Every row comes from one small tree of marks. The marks that hang from a mark follow it in brackets, in alphabetical order. Every link used is in the known rows. Which tree was each row made from?
Known rows
A(C(G H(E) J Q)): -9 10 -4 -28 1 -26 19 -8 21 7 21 -1 35 -10 -25 -14 18 -11 -19 2 -4 24
 -15
Q(C(A G(L) J)): 4 4 2 -30 -10 -28 11 2 9 1 9 2 21 -9 -28 5 -2 -11 -20 -1 1 25 -20
C(A G H): 4 1 2 -23 -1 -17 29 -20 22 0 12 1 28 -13 -36 -13 8 -2 -18 11 4 31 0
E(H): -9 4 -3 -28 8 -7 7 -1 14 6 7 6 22 -9 -1 11 0 -13 -12 -20 -3 13 -10
K(A(C(J Q))): -11 -4 -4 -33 5 -15 13 2 17 1 11 0 21 -18 -23 11 -6 -4 -12 -4 -7 30 -25
H(C(A G J Q) E): -3 -3 -8 -29 -9 -26 21 -7 13 -2 15 -13 22 -1 -31 0 23 -16 -29 10 9 21
 -18
K(A(C)): -15 1 -4 -39 6 -5 9 6 20 5 11 3 18 -17 -11 20 -13 0 -12 -13 -8 30 -25
E(H(C(G))): -7 10 -2 -29 2 -15 14 -4 9 4 7 7 29 -5 -9 5 4 -12 -16 -19 -3 9 -5
L(G): -4 5 0 -31 -3 -6 2 2 24 9 23 -2 14 -14 -4 10 3 -7 -19 -13 -5 16 -24
A(C(Q)): -16 10 -7 -39 3 -9 7 7 18 5 7 -3 27 -15 0 10 2 -8 -10 -15 -15 19 -23
A(C(G Q)): -10 12 -7 -35 2 -15 14 1 20 4 13 3 32 -15 -10 0 6 -8 -13 -12 -12 19 -20
Z(G(L(W))): -10 3 -4 -43 -12 -8 2 1 15 15 4 10 27 -22 2 6 -13 -2 -22 -20 0 9 -27
K(A(C(H J Q))): -11 -3 -2 -31 5 -19 17 -4 18 0 13 1 27 -17 -29 4 -3 -2 -13 1 -6 32 -19
E(H(C)): -11 9 -3 -31 2 -11 9 0 8 4 4 3 26 -5 -2 12 0 -13 -14 -21 -5 8 -7
H(C): -14 11 -1 -41 -5 -4 6 8 12 4 4 -7 19 -3 -2 16 -1 -9 -13 -15 -11 8 -16
C(A G J Q): 12 -14 -2 -15 -4 -30 29 -13 12 -8 14 -6 23 -17 -49 -18 14 -14 -20 18 7
 28 -14
E(H(C(A G J Q))): 1 0 -2 -21 -2 -27 22 -8 4 -3 6 3 31 -9 -27 -4 9 -15 -18 -6 3 16 -5
C(J): -8 -1 2 -28 0 -7 3 5 15 9 13 -8 8 -9 -14 2 -2 -16 -14 -5 -2 15 -22
L(G W): 2 14 -4 -30 -8 1 -1 8 22 18 17 -5 20 -22 -1 7 -2 2 -22 -7 9 10 -26
C(A G(L) H(E) J Q): 10 -17 -5 -14 -8 -38 29 -28 21 -7 11 -3 38 -6 -53 -29 26 -11 -28 29 14
 38 -8
G(L(W)): -5 3 -10 -37 -10 5 -7 7 21 11 -8 -2 25 -11 8 9 -11 -1 -16 -14 3 16 -25

Write each row's tree
-6 16 7 -35 -2 -22 8 4 11 6 15 0 23 -4 -18 9 3 -12 -13 -1 -9 15 -14 => Q(C(H J))
-5 2 -5 -28 1 -18 17 -4 5 -3 0 0 30 -9 -14 9 5 -12 -14 -12 -2 15 -6 => E(H(C(A Q)))
6 8 0 -30 -12 -25 10 4 8 5 8 1 23 -11 -26 4 -4 -8 -21 1 5 23 -21 => Q(C(A G(L(W)) J))
-9 6 -6 -28 -4 -28 15 -9 22 6 14 1 39 -7 -24 -16 15 -11 -21 -1 -3 28 -17 => A(C(G(L) H(E) J Q))
-6 7 -3 -27 -4 -28 17 -8 18 4 11 3 40 -11 -27 -19 9 -8 -17 -2 -8 26 -14 => A(C(G(L) H J Q))
4 -5 -3 -25 -14 -28 21 -6 7 -7 2 -7 30 -6 -36 -8 8 -11 -21 5 0 21 -14 => H(C(A G(L) J Q))
4 11 7 -28 -5 -31 20 -5 10 1 16 2 26 -9 -37 -2 5 -10 -18 8 0 25 -9 => Q(C(A G H J))
-2 -2 0 -22 -6 -25 14 -18 27 8 18 3 29 2 -31 -22 17 -13 -27 10 10 26 -13 => C(G(L) H(E) J)
-17 2 -4 -38 7 -9 11 -1 24 6 14 3 23 -13 -14 16 -5 0 -15 -7 -4 33 -21 => K(A(C(H(E))))
-7 11 -2 -26 1 -27 21 -7 18 5 17 1 36 -13 -29 -18 12 -9 -15 0 -9 23 -13 => A(C(G H J Q))
-4 10 -5 -25 -6 -25 16 -6 18 6 9 1 42 -14 -26 -20 7 -6 -17 -1 -4 24 -16 => A(C(G(L(W)) H J Q))
-2 7 4 -34 -6 -21 7 9 6 4 10 -6 14 -10 -20 17 -4 -12 -14 -3 -2 22 -21 => Q(C(A J))
6 -1 -5 -25 -17 -25 21 -4 6 -4 0 -9 31 -9 -34 -10 6 -8 -22 7 5 19 -15 => H(C(A G(L(W)) J Q))
-3 -6 -10 -30 -13 -27 16 -8 14 -3 9 -11 27 1 -29 -1 20 -15 -30 8 10 24
 -19 => H(C(A G(L) J Q) E)
-6 -5 -1 -24 2 -23 16 -14 22 0 17 -8 28 -3 -29 -10 26 -17 -19 19 1 20
 -13 => C(H(E) J Q)
-3 4 -2 -22 1 -25 18 -7 6 -1 9 5 32 -5 -21 -3 10 -16 -17 -11 -1 9 -6 => E(H(C(G J Q)))
2 11 2 -34 -7 -25 16 -6 14 -1 7 8 33 -7 -24 4 2 -4 -17 0 -3 27 -10 => Q(C(A G(L) H))
-6 9 -2 -30 4 -13 19 -16 30 6 22 5 28 -2 -18 -7 20 -8 -23 4 3 21 -8 => C(G H(E))
-15 3 -2 -37 6 -9 12 -1 21 5 12 4 23 -15 -16 13 -9 1 -12 -8 -7 31 -19 => K(A(C(H)))
